Each row was made from one walk, in order. Every step used is in the known rows, and no mark comes twice. Write each row's walk.
In the rows, 128 means zero.
Known rows:
rasu soges pibek luto giso: [110 138 134 141  89  89 136 166 175 168 117 102 136 113 145 130 121 130
 101  82  80 116  73 153 147 129 121 126 140  70  94]
giso soges pibek: [ 94  96 129 145  50 103 140 157 139 101 134 200 132  90 122 118 122 169
 105  83  79 137  81 123 146 120 141 146 142  63 116]
soges pibek kova rasu pumuk: [ 83 115 121  93 126 171 149 151 127  64 145 159 166 127 168 103 124 116
  95  96 113 162  83 123 137 141 167 107 155  74 168]
difil rasu pumuk pibek luto: [ 97 114  90 110 172 181 156 177 113 111 136 123 165 106 133 119 131 105
 124 108 109 154  75 154 161 135 192 108 123 118  99]
kanin pibek luto giso soges: [115 124 135 172   4  63 129 173 159 112 126 177 157 106 106 132 109 153
 113 100  80 126 100 168 165  87  97 159 136 113  97]
pumuk rasu soges giso kanin: [ 87 103 124 101 102 110 148 162 159 139 153 139 108 136 183 124 109 213
  80 104  89 149  95 163 131 144 184 117 140  44 122]
giso soges pibek difil rasu pumuk: [111 100 115 107 110 204 155 164 131  96 114 174 152  87 112  99 125  99
 102 104  97 134  61 125 142 103 176 125 136  88  87]
soges giso: [ 92 105 123 119  80  92 138 154 127 108 136 138 129 114 166 133 111 187
 103  85 104 142  83 145 132 133 128 120 147  76 126]
pumuk rasu soges: [ 87  97 108 109  95 179 159 172 149 135 133 152 118 133 177 116 117 162
 108 109 108 138  94 160 150 168 181 129 149  62 108]
difil rasu soges giso: [112 101 118  98 114 117 148 164 135 141 124  88 119 122 158 128 120 154
  88 107  97 137  74 158 136 161 140 113 130  67  97]
soges pibek: [ 92  99 126 128  88 127 145 151 141 104 126 151 147  91 151 119 122 173
 106  88  94 144  79 128 141 142 137 127 146  66 125]
luto giso soges pibek: [103 112 147 157  49  55 127 161 147  96 128 183 143  79 131 121 120 167
 103  68  83 132  83 123 146 121 111 137 152  80 104]
rasu pumuk: [ 82  99 111 102 106 170 152 168 122 102 125 163 153 111 165 119 116 140
 119  86 131 150  87 144 144 127 147 123 149  83 130]
pumuk pibek kanin: [ 88 103 113 143 116 139 155 169 118 103 169 151 132 115 148 120 120 159
 119  87 100 152  75 149 149 150 214 125 141 100 131]
difil pibek kova rasu: [ 94 100 113 119 109 128 148 152 131  65 150 167 126 132 153 115 124 136
  81 105 118 190 111 135 153 153 154 102 157  82 167]
rasu soges: [ 88 101 119 130  88 144 152 172 149 144 121 151 115 122 154 127 117 154
 100  94 114 132  89 155 151 157 138 133 141  73 118]
kanin pibek luto giso: [115 123 127 150  41  70 131 165 157 116 120 127 155 108 140 128 113 157
 117 102  92 132  94 172 160  99 101 140 140 108 105]
luto giso: [100 110 127 145  82  89 134 161 139 105 127 142 140  96 166 127 117 169
 113  80 111 140  93 153 149 137 102 122 160  94 109]
soges giso kanin pibek difil rasu: [120  94 131 116  85 118 142 143 146 105 141 141 129 110 134 114 111 188
  83 138  86 153  86 167 136  95 154 126 121  94 100]
kanin pibek difil: [100  96 122 132  57 165 150 152 151 106 115 177 128 115 144 115 110 159
 117 119 110 140  83 163 151 101 144 142 141 102 103]
kova rasu soges: [ 76  97 118 123  89 157 151 174 162 104 128 158 123 136 143 113 126 162
  88 104  94 155  97 152 148 173 159 130 146  82 135]
pibek difil rasu soges: [112 103 109 123 112 213 160 170 152 139 111 130 113 117 141 111 119 121
  99 118 108 129  75 164 157 151 172 122 136  82  81]
pibek luto giso kanin: [109 130 129 177  74  63 128 169 169 112 140 150 149 109 138 131 115 183
  96  85  82 149 111 167 158 104 123 127 144  83 124]
luto giso kanin pibek difil: [108 109 146 156  50  97 131 150 170 107 132 183 136 106 139 117 107 185
 101 119  98 148  97 173 150  89 131 134 143 107 105]
difil pibek luto giso: [114 122 116 143 106  65 134 168 149 127 123 111 137 100 140 136 118 135
 103  83  98 155 100 154 155 116 111 113 155  96 117]
luto giso kanin pibek: [102 104 143 147  48  49 129 153 161 105 147 165 149  95 140 122 114 210
 102 102  95 158 105 164 153 110 108 137 142 100 123]
kova rasu soges giso kanin pibek: [ 84  92 148 108  60  74 137 154 177 114 153 157 120 143 133 120 116 215
  60 124  75 161  96 161 132 140 152 134 129  85 144]
soges giso kanin pibek kova: [105 113 145 126  51  66 134 136 136 105 162 168 132 125 167 128 101 204
  86 117 101 162 103 165 138 103 127 120 130  70 156]
rasu pumuk pibek difil: [ 74 106 108 112 152 218 154 161 116 112 127 184 141 115 155 118 118 114
 132 102 121 146  66 146 145 115 199 111 143 115 105]
kanin pibek difil rasu: [117  93 114 124  74 188 155 157 142 103 111 148 140 102 131 107 119 142
 108 135 108 145  80 164 154 114 163 132 131 111  84]

Write each row's walk:
[ 98  97 107 137 150 202 157 159 119  99 130 150 131 103 138 114 130 133
 121 122 114 154  71 153 158 141 197 112 135 114  82]	pumuk pibek difil rasu
[ 95 107 124  99 120 106 144 152 137 116 148 123  96 158 158 128 115 129
  63 104 104 170  98 140 134 160 148  94 152  66 160]	difil pibek kova rasu soges giso
[ 90 103 130 110  91 140 155 171 171 112 153 127 128 129 139 104 127 153
  77  91  74 142  72 136 137 169 206 126 146  68 141]	kova rasu soges pibek kanin
[ 71  97 106  99 116 177 151 173 137  64 134 171 158 125 152 107 127 150
 105  91 121 166  95 138 145 149 168 120 157 101 150]	kova rasu pumuk
[105 117 146 122  63  78 137 143 152 144 157 146 110 150 156 132  98 178
  74 120  97 152  98 173 138 120 133 124 123  66 142]	rasu soges giso kanin pibek kova
[ 90 112 114 140  80 157 146 156 135  55 149 183 141 138 159 108 120 157
  96 103 115 169 109 149 158 156 156 118 156  80 168]	pibek kova rasu
[114 107 118 109 116 174 149 161 145 148 113 105 106 127 147 121 114 125
  93 111  97 127  63 164 134 140 161 110 135  76  78]	pibek difil rasu soges giso
[ 90 114 128 130  86 145 144 145 142  61 144 162 146 123 159 105 125 163
  89  99 100 163  89 128 148 155 161 112 151  69 168]	soges pibek kova rasu
[104 112 112 134  48 123 145 162 155 117 123 148 154 117 133 126 116 164
 119 114  99 139  96 171 160 104 128 147 133  96 119]	kanin pibek luto
[ 91 107 133 148  55 126 142 152 140  47 152 214 138 122 128 102 125 149
  86  91  90 157  96 119 150 137 163 132 150  71 156]	giso soges pibek kova rasu
[127 103 139 139  75 110 139 152 161 103 126 149 151  87 131 109 117 174
  94 128  94 152  97 176 157 100 135 126 134 109  84]	luto giso kanin pibek difil rasu
[ 66  95 111 108 159 226 154 166 128  69 139 200 144 126 144 108 128 121
 118 107 112 167  73 143 143 133 222 111 149 127 123]	kova rasu pumuk pibek difil
[ 80 121 109 113 149 184 152 153  92 101 151 164 146 127 172 123 117 111
 126 100 142 165  84 144 153 137 181 103 143  97 145]	rasu pumuk pibek kova
[ 81 107 111 109 143 167 158 176 106 109 161 146 152 118 155 117 119 125
 124  85 114 151  71 142 140 136 222 117 142 109 138]	rasu pumuk pibek kanin
[101 121 118 141  85 124 144 158 154 122 123 130 153 110 141 120 122 157
 108  91  86 135  80 140 149 114 142 132 137  71 123]	soges pibek luto
[ 77  98 129 111  99 143 149 160 168 112 128 149 133 129 138 112 132 158
  83  99  83 144  76 131 140 176 162 125 146  68 131]	kova rasu soges pibek
[111  93 139  98  82  82 144 156 152 141 144 112 129 117 130 122 116 188
  64 128  82 153  88 172 140 136 135 129 112  76 102]	difil rasu soges giso kanin pibek
[ 81 104 126 106  91 117 140 165 154 112 138 136 117 146 152 124 122 174
  77  94  86 144  85 150 131 162 153 119 147  78 128]	kova rasu soges giso
[106 102 131 148  46 102 149 169 144 104 150 173 135  94 120 107 117 165
  98  74  82 133  76 126 145 123 180 145 144  69 135]	giso soges pibek kanin
[114 117 143 158  52  52 134 171 148 102 151 159 146  86 125 115 117 163
 104  67  73 126  71 131 140 115 150 138 152  77 119]	luto giso soges pibek kanin
[ 94 104 125 110  89 112 142 162 142 154 128 120 107 136 164 135 111 167
  94  89 100 130  79 157 132 144 124 123 141  67 112]	rasu soges giso
[103  97  99  96 127 191 156 173 118  92 123 131 163  95 150 111 126 124
 114  98 128 155  84 145 148 141 152 112 139  94 114]	difil rasu pumuk
[104 120 121 159  52 104 140 165 155 111 128 183 144 104 109 119 122 152
 102  82  69 130  81 134 156 102 140 148 134  66 115]	giso soges pibek luto
[ 93 102 130 128  85  70 135 148 144 108 152 151 126 116 156 129 113 218
  85  88  87 156  95 151 134 120 137 120 136  60 137]	soges giso kanin
[118  98 127  98  89 148 150 154 150 150 109 108 116 132 140 122 113 139
  93 136  90 125  64 171 136 127 148 127 127  95  74]	kanin pibek difil rasu soges giso
[117 118 123 115 116 167 156 150 137 134 129 106 133 115 156 110 124 112
  89 113 102 143  76 144 150 165 149 108 132  61 111]	difil rasu soges pibek kova
[ 96 133 121 166 116  91 132 165 136 115 135 138 145 108 144 136 122 152
 125  89  95 141  87 161 164 125 147 120 141 119 103]	pumuk pibek luto giso
[118 119 119 160  62  52 132 175 150 117 129 158 127  92 112 138 117 130
  95  76  83 147 107 144 160 106 117 130 150  93 106]	difil pibek luto giso soges
[106  98 111 118 107 170 157 174 144 133 120 116 125 116 140 119 125 143
  96 110 110 143  87 157 158 174 143 122 133  80  92]	difil rasu soges
[112 133 122 178  41  76 126 177 156 104 125 183 141 108 122 129 113 151
 116  77  84 128  99 162 164 101 110 142 147  94 107]	pibek luto giso soges
[ 99 100 104  99 169 185 164 180  99  98 160 116 161 100 142 107 127 120
 122 102 113 158  62 148 147 154 228 108 136 115 112]	difil rasu pumuk pibek kanin
[105 108 125 125  80 114 151 159 141 116 149 131 147 100 150 111 118 168
  99  82  91 138  68 132 136 136 180 127 149  71 141]	soges pibek kanin
[ 92  90 134 138  50  93 143 153 156 106 148 188 142 109 133 116 117 206
  96 118  96 164 106 160 151 110 140 142 132  86 129]	giso kanin pibek
[ 90 119 135 124  96 102 140 152 158  94 166 153 105 163 158 117 112 180
  58 103  88 165 108 162 134 149 163 105 139  54 167]	pibek kova rasu soges giso kanin
